Each row was made from one walk, in order. Every step used is in the known rows, and no mark comes twice. Write each row's walk.
Known rows
L -> J -> T -> H -> M: [ 1.270  0.354 -0.806  2.336 -2.601  1.699 -3.151  0.405 -0.751 -3.225
 -3.802 -2.345 -1.000 -0.555  2.684 -1.296 -1.232 -2.513 -2.375  1.295
 -2.893  1.630  1.408  4.432]
H -> Q: [ 0.053  2.913  2.322 -0.035 -1.411 -0.978 -2.444  0.212  1.019  1.430
  1.177  0.046  2.138  3.624 -0.826 -1.138 -0.602 -0.013  3.219  1.908
 -1.200 -2.312 -1.052  0.761]
J -> L: [ 4.974 -1.062 -0.226  3.419 -2.665  0.085 -0.607  0.598  0.476  0.628
 -1.116 -2.439 -3.180  2.730 -0.840 -2.393 -0.104 -0.787  4.590  0.905
 -2.148 -2.840  0.603  1.376]
M -> H -> T: [-1.008 -1.143  4.441 -0.491  2.579  2.220 -4.061 -0.404 -1.380  0.776
 -0.555 -0.958 -2.060  3.063 -1.688 -1.452 -0.422  0.769 -1.518  2.268
 -2.805 -1.686  1.181 -2.583]
L -> D -> Q: [-2.751 -0.896 -1.294  2.436 -0.980  1.339 -3.443 -1.646  4.666  2.199
  1.563  4.737  1.324  2.330  2.871  0.664  1.068 -0.990  5.295 -3.650
 -1.903 -0.162  1.236 -1.104]
U -> D: [-0.019 -1.412 -0.747  1.123 -2.734  1.625 -3.132 -0.757  2.162  5.128
  1.738 -0.312 -3.090  2.885 -0.708  0.317 -2.029  1.866  3.915  1.101
  1.346 -3.286 -1.023 -1.844]
L -> J -> T: [ 2.489  1.221 -2.105  3.983 -2.126  1.387 -3.440  0.500 -1.701 -0.302
 -1.519 -1.692 -0.956  1.245  1.905 -0.098 -0.749 -1.729  1.330  1.295
 -2.112 -0.911  3.759  0.871]
T -> H -> Q -> J -> L: [ 2.993  1.410 -0.658  0.151 -0.556 -3.202  0.021  3.114  1.370 -1.422
 -4.201 -2.200 -0.642 -0.564 -0.759 -2.254 -0.104 -1.416 -1.261  2.128
 -3.291 -0.044 -0.779  4.377]
U -> J -> Q -> H -> M: [ 3.784  3.735  1.100  1.661 -5.505 -0.958 -6.347 -4.736 -1.342 -3.341
 -0.786  0.622 -0.716 -0.371  2.936 -1.810 -1.363  0.758 -0.151  4.932
  2.167 -0.601 -1.303  2.777]
D -> T: [-0.930  1.004  0.455  2.480  1.130  0.217 -3.243  1.494 -1.214  2.183
  1.684  2.018 -0.820  1.104  1.373 -3.109 -3.182  0.437  4.277 -3.006
 -0.405 -1.321 -2.302 -0.762]
Q -> H -> U -> D -> L -> J: [-0.292  0.962 -2.020  0.596 -3.401  0.519 -0.964 -1.763 -0.715  1.575
 -0.721  1.208 -1.383  1.925  2.928  2.438  4.153  0.346  0.019 -2.610
 -2.902 -1.406 -1.339  0.684]
U -> D -> T -> H: [-2.318 -2.127 -0.036  0.503  0.213  0.717 -3.706  2.463  0.739  2.922
 -0.180  0.995 -3.385 -0.302 -0.487 -0.770 -3.240  1.424  2.554 -2.516
  0.385  0.052 -4.567 -0.605]
H -> L -> D: [-1.827 -1.191 -1.141  0.744  1.862 -1.206 -1.469  1.523  1.743  0.773
 -1.378  1.192  1.036  3.882  2.002  0.155  1.685 -1.524  5.470 -2.629
 -2.143 -0.654  2.351  1.316]
T -> H -> M: [-0.220  0.399  1.139  0.721 -2.090  0.772 -2.494 -0.516  2.242 -0.379
 -1.205 -1.903 -0.402  0.346  1.164 -3.979 -2.837 -0.878 -1.652  0.587
 -1.922  0.668 -2.793  3.677]
T -> H -> U -> J: [ 1.328  2.599 -0.376  1.033 -3.645 -2.176 -2.583  0.308 -1.383  1.347
  0.254 -2.827  0.993 -1.135 -0.976  0.377 -0.895 -0.482  0.074  2.063
 -4.624  0.114 -1.405  3.450]
J -> L -> H: [ 3.315 -1.680 -3.229  4.722 -1.633 -0.545 -0.717 -0.223 -0.273 -1.161
 -0.144 -2.379 -3.875  2.709 -0.814 -2.973  2.655 -2.000  3.124 -0.330
 -1.947 -1.857  0.810  2.490]
U -> D -> T: [-1.955 -1.804  0.080  0.857 -0.389  1.401 -3.453  0.781 -0.038  4.267
  1.717  2.559 -3.530  1.522  0.395 -0.100 -2.876  2.235  5.171 -2.229
  1.809 -2.187 -3.219 -1.840]
D -> Q -> J -> T -> H: [-0.450  0.615 -1.677  1.272 -0.173 -0.293 -3.153  0.138  2.552  1.142
 -3.263  1.619 -0.623 -3.243  1.932 -0.286 -1.258  0.006 -1.379 -0.347
 -2.263  1.265  0.522  2.705]
M -> H: [ 0.146  0.788  1.123  1.028  0.596  1.759 -3.656 -1.531  0.423  3.156
  0.592 -1.591 -0.802  2.809 -2.568 -2.076 -1.683  1.384 -0.199  1.379
 -1.759 -2.200  2.097 -3.948]
Q -> H: [ 1.879  1.753 -1.160  2.526 -0.342 -0.236 -3.164 -1.213  0.272  0.926
  0.150 -0.455 -0.758  1.158  1.943 -3.247 -0.956  0.490 -1.511 -0.049
 -1.151 -2.749 -1.161 -0.372]
D -> Q -> H -> M: [-1.622  1.303  2.031  0.892 -3.111  0.658 -3.120 -4.168  2.896 -0.457
  0.731  3.442  0.264  0.560  4.421 -2.183  0.831  1.067 -1.277 -2.599
 -0.730 -0.730 -3.135  2.708]
L -> D -> Q -> J -> T -> H: [-1.878 -1.741 -3.613  1.375  1.356  0.632 -3.268 -0.063  3.716 -0.111
 -3.597  4.465  0.010 -2.423  3.430  1.287 -0.021 -1.423  0.426 -1.899
 -2.901  1.956  2.702  1.777]
U -> J -> L -> D -> T -> H: [ 2.792 -1.077 -3.380  2.439 -1.732 -2.007 -2.782  2.606 -1.999 -2.443
 -2.510  0.474 -2.319 -1.314  2.051 -0.771 -0.792 -2.046  5.280 -1.627
 -2.040  1.028  0.260  2.077]
L -> H -> Q -> J: [-0.843  3.040 -3.953  1.619  0.702 -2.784 -1.478 -0.422  0.032  0.142
  1.436  0.686  0.472  1.694  1.099 -2.239  1.917 -1.049 -0.850  0.876
 -0.379 -1.534  0.853  2.638]
U -> J -> Q: [ 3.882  4.010  0.102  2.999 -5.237 -1.329 -6.619 -2.236 -0.555  0.206
  0.679 -0.919  0.006  0.734 -0.254 -0.692 -2.313  0.261  4.345  5.176
  1.769 -0.852  0.363  0.136]
J -> T: [ 1.958 -0.530  0.155  1.821 -0.233  2.101 -3.893 -0.515 -0.783  1.086
 -1.642 -0.518 -1.638  1.018  0.001 -0.591 -2.581  0.182  2.772  2.607
 -1.287 -2.107  1.754  0.588]
J -> Q: [ 2.627  1.647  2.396  3.501 -2.361  0.796 -5.543 -1.964  2.049  0.288
 -0.157  0.127 -0.470  2.377 -1.441 -1.987 -1.819  0.032  3.632  3.865
  0.323 -0.814 -0.414 -0.289]
Q -> H -> L -> D: [-0.682 -0.616 -1.767  0.744  2.681 -1.708 -1.960  0.526  0.717 -1.242
 -2.611  1.729  0.452  2.343  3.616 -0.806  2.597 -0.860  0.852 -2.986
 -2.212 -1.183  0.999  1.459]

Which walk is each row?
[-2.157 -0.614 -1.849  2.319 -0.095  0.753 -3.689 -2.321  3.915  0.335
  0.432  5.333  0.944  1.214  4.197  0.069  2.046 -0.583  1.846 -4.194
 -2.108 -0.344  0.299 -0.816] => L -> D -> Q -> H
[-2.787 -2.647  2.861 -0.486 -1.448  1.329 -4.169 -1.640  2.215  1.598
  0.309  3.549 -3.287  1.313  2.169  1.752  1.978  2.071  0.074 -1.391
 -0.045 -1.581 -3.785 -0.056] => U -> D -> Q -> H -> T
[ 4.829 -0.289 -4.006  2.815 -4.253 -1.286 -2.332 -0.206 -1.046 -0.546
 -0.730 -0.505 -2.138  1.444  1.853  0.247  0.316 -1.618  6.569  1.246
 -0.999 -1.803  3.303  0.972] => U -> J -> L -> D
[-2.192  3.873 -4.993  0.208  0.152 -2.173 -0.642 -0.543  1.203  0.471
 -0.488  1.621  0.972  2.622  2.697 -1.874  3.541 -1.948  2.049 -2.643
 -0.262  0.426 -0.409  1.182] => D -> L -> H -> Q -> J
[ 0.844  2.435  1.402 -0.168 -2.307 -0.069 -3.335 -2.822 -3.277  2.907
  1.770 -1.340  0.250  1.313 -2.668  1.611  0.053  2.071  0.303  3.135
 -3.548 -2.294  2.541 -1.187] => M -> H -> U -> J
[-3.953 -1.123  0.028  0.503  0.771 -1.333 -1.929  0.599  3.784  0.948
 -0.830  3.534  2.158  3.221  2.707  1.543  3.431 -1.147  6.073 -5.027
 -2.430  0.731  1.175  1.694] => H -> L -> D -> Q
[ 1.120  0.019 -2.433 -0.033  2.884 -2.114 -1.475  3.116 -0.431 -0.469
 -6.272 -1.777 -1.452 -2.376  1.231 -0.963 -1.499 -0.767 -2.070  1.429
 -2.495  0.642  2.159  4.655] => Q -> J -> T -> H -> L
[ 3.542  0.499  1.653  0.225 -3.181 -0.314 -1.701 -2.163 -3.799  0.992
 -0.208 -2.348 -1.841  1.330 -3.349  1.582  1.626  1.405  1.469  3.392
 -4.553 -2.451  3.039  0.334] => M -> H -> U -> J -> L
[-0.404  1.587 -3.514  0.976  1.611 -1.575 -2.276 -0.562 -1.407 -1.502
 -1.001  1.161 -0.497  0.504  0.940 -0.814  1.620 -0.993 -0.944  2.322
 -0.635 -1.186  2.043  3.624] => L -> H -> Q -> J -> T
[-2.040 -1.657 -0.188  0.013 -2.063 -0.070 -3.283 -0.280  1.094 -0.217
 -2.993  2.128 -2.121  0.543  2.772  3.993  3.863  1.280  0.771 -2.853
 -0.547  0.074 -0.181  2.065] => U -> D -> Q -> H -> L -> J -> T
[ 1.020 -1.231  1.733  0.583 -0.043  1.315 -2.819  0.370 -1.348 -0.286
 -3.360 -1.424 -0.727 -1.315 -1.951  1.109 -1.112 -0.297 -0.231  2.730
 -5.657  0.141 -0.032  4.165] => J -> T -> H -> U
[-2.929  0.073 -2.370  0.106  4.084 -1.582 -2.347  3.270  0.760 -1.060
 -2.141  4.912  1.158 -1.068  3.080 -1.190 -1.380 -1.737  1.289 -3.135
 -2.163  1.624 -0.527  1.583] => L -> D -> T -> H -> Q -> J
[ 0.235  1.847 -3.398  1.909 -1.744  0.970 -2.620  1.830  0.507 -1.067
 -4.997 -1.866 -0.155  0.585  2.582 -0.487  0.825 -3.270  1.764 -2.553
 -3.162  2.883  0.893  0.642] => D -> L -> J -> T -> H
[ 0.688  0.895 -0.672  1.830 -0.087 -1.291 -1.964  2.677 -1.815 -1.225
 -3.587 -2.244  0.056  2.200  1.861  0.827  1.689 -1.838  2.588 -0.647
 -2.743  0.048  3.462  3.367] => H -> L -> J -> T
[ 5.454  0.265 -3.600  3.230 -1.387 -1.423  0.597  1.015  0.262  1.488
 -2.047 -1.378 -3.626  0.406  1.444 -2.897 -0.856 -0.579  1.399  1.558
 -1.284 -3.078  2.421  2.102] => Q -> J -> L
[-2.576 -0.571 -4.632 -1.876 -0.297  0.429 -1.852 -1.054  0.584  1.191
 -2.615  2.680 -2.983  1.557  1.483  2.450  2.947  0.239  2.969 -0.351
  1.727 -0.313  0.038  1.002] => U -> D -> L -> H -> Q -> J -> T
[ 2.531  1.389  3.462  2.050 -2.652  1.158 -5.313 -4.721  1.194 -3.599
 -1.702  1.735 -1.156  1.073  1.951 -3.144 -0.739  0.699 -1.341  3.686
  0.944 -0.702 -2.280  2.679] => J -> Q -> H -> M
[ 1.461  1.166 -1.322  1.755  0.877 -1.674 -2.370  1.457 -2.441 -3.118
 -4.573 -1.374 -0.471  0.878  3.518 -0.268  2.637 -1.171 -1.747 -1.114
 -2.735 -0.493  2.034  3.369] => Q -> H -> L -> J -> T
[ 3.660 -0.447 -4.721  3.603 -0.749 -2.107  1.690 -0.568 -1.713 -0.089
 -0.582 -0.580 -3.667  0.223  0.659 -1.302  3.360 -1.312 -0.141  0.787
 -3.618 -2.498  2.514  5.110] => Q -> J -> L -> H -> U
[ 1.455  2.412 -0.237 -0.903  0.651 -1.000 -2.078  0.353 -0.862  0.199
 -2.592  1.261  0.283  0.231  0.942  0.015 -1.378  0.411  0.456  4.124
 -0.766 -2.307  2.112  2.812] => H -> Q -> J -> T
[ 3.486 -3.257 -2.166  3.367 -1.116  0.905 -0.849  0.327  1.555 -0.571
 -1.772  0.563 -2.792  3.152  0.912 -0.935  1.113 -1.976  6.069 -0.486
 -2.630 -2.014  2.817  0.788] => J -> L -> D
[-0.828  1.608  0.387  0.925  0.984 -0.972 -2.132  1.306 -0.854  0.563
 -1.685 -3.119  0.484  3.671 -0.850 -0.486  2.118 -0.346 -0.505 -1.126
 -3.088 -0.166  3.887 -1.208] => M -> H -> L -> J
[-2.193  1.382  1.428  0.736 -0.299 -2.412 -2.485 -0.419  2.537  0.371
 -0.856  1.942  1.412  1.256  2.683 -0.599  3.091  0.833  0.776 -4.506
 -2.033 -0.102 -2.241  2.168] => D -> Q -> H -> L
[ 1.844 -3.665 -1.334  3.218  0.856  0.762 -1.151  1.769 -0.440 -1.370
 -1.609  3.129 -3.172  1.948  1.882 -1.366  0.340 -1.742  7.201 -3.396
 -2.187 -1.075  0.866  0.764] => J -> L -> D -> T
[ 2.404  2.731  1.783  1.568 -4.357 -1.890 -4.681 -0.796 -0.829 -0.779
 -0.968 -1.851  0.877 -1.353 -2.192  0.825 -0.663 -0.440  0.625  4.491
 -3.717  1.267 -1.647  3.807] => T -> H -> U -> J -> Q
[ 0.053  3.771 -3.743  2.889 -3.266  0.297 -1.565  0.569  1.364  1.859
 -0.432 -0.984  0.766  3.588  3.646 -1.484  1.438 -2.830  4.168 -3.892
 -1.449  0.506  0.732 -1.546] => D -> L -> J
[-4.073 -1.955  1.116 -0.846  5.541  0.109 -2.853  1.516 -0.834  0.144
 -2.031  2.842  0.092  2.874  0.010 -0.036  1.148  0.448  3.079 -4.199
 -2.545  0.445  2.556 -2.119] => M -> H -> L -> D -> T
[-1.753  2.551  0.179 -0.218  2.747 -2.807 -2.208  4.037 -0.580 -0.250
 -1.700  1.935  0.792 -1.860  1.134 -2.942 -2.805 -0.338 -0.483 -1.847
 -1.710  1.110 -3.461  2.468] => D -> T -> H -> Q -> J
[-0.430  2.307  1.857 -0.200 -0.575 -1.626 -2.756  2.160  2.139 -0.018
 -1.229 -2.007  2.033  1.147 -1.819 -2.057 -1.208 -0.953  0.062  1.475
 -2.909  0.416 -2.796  2.073] => T -> H -> Q
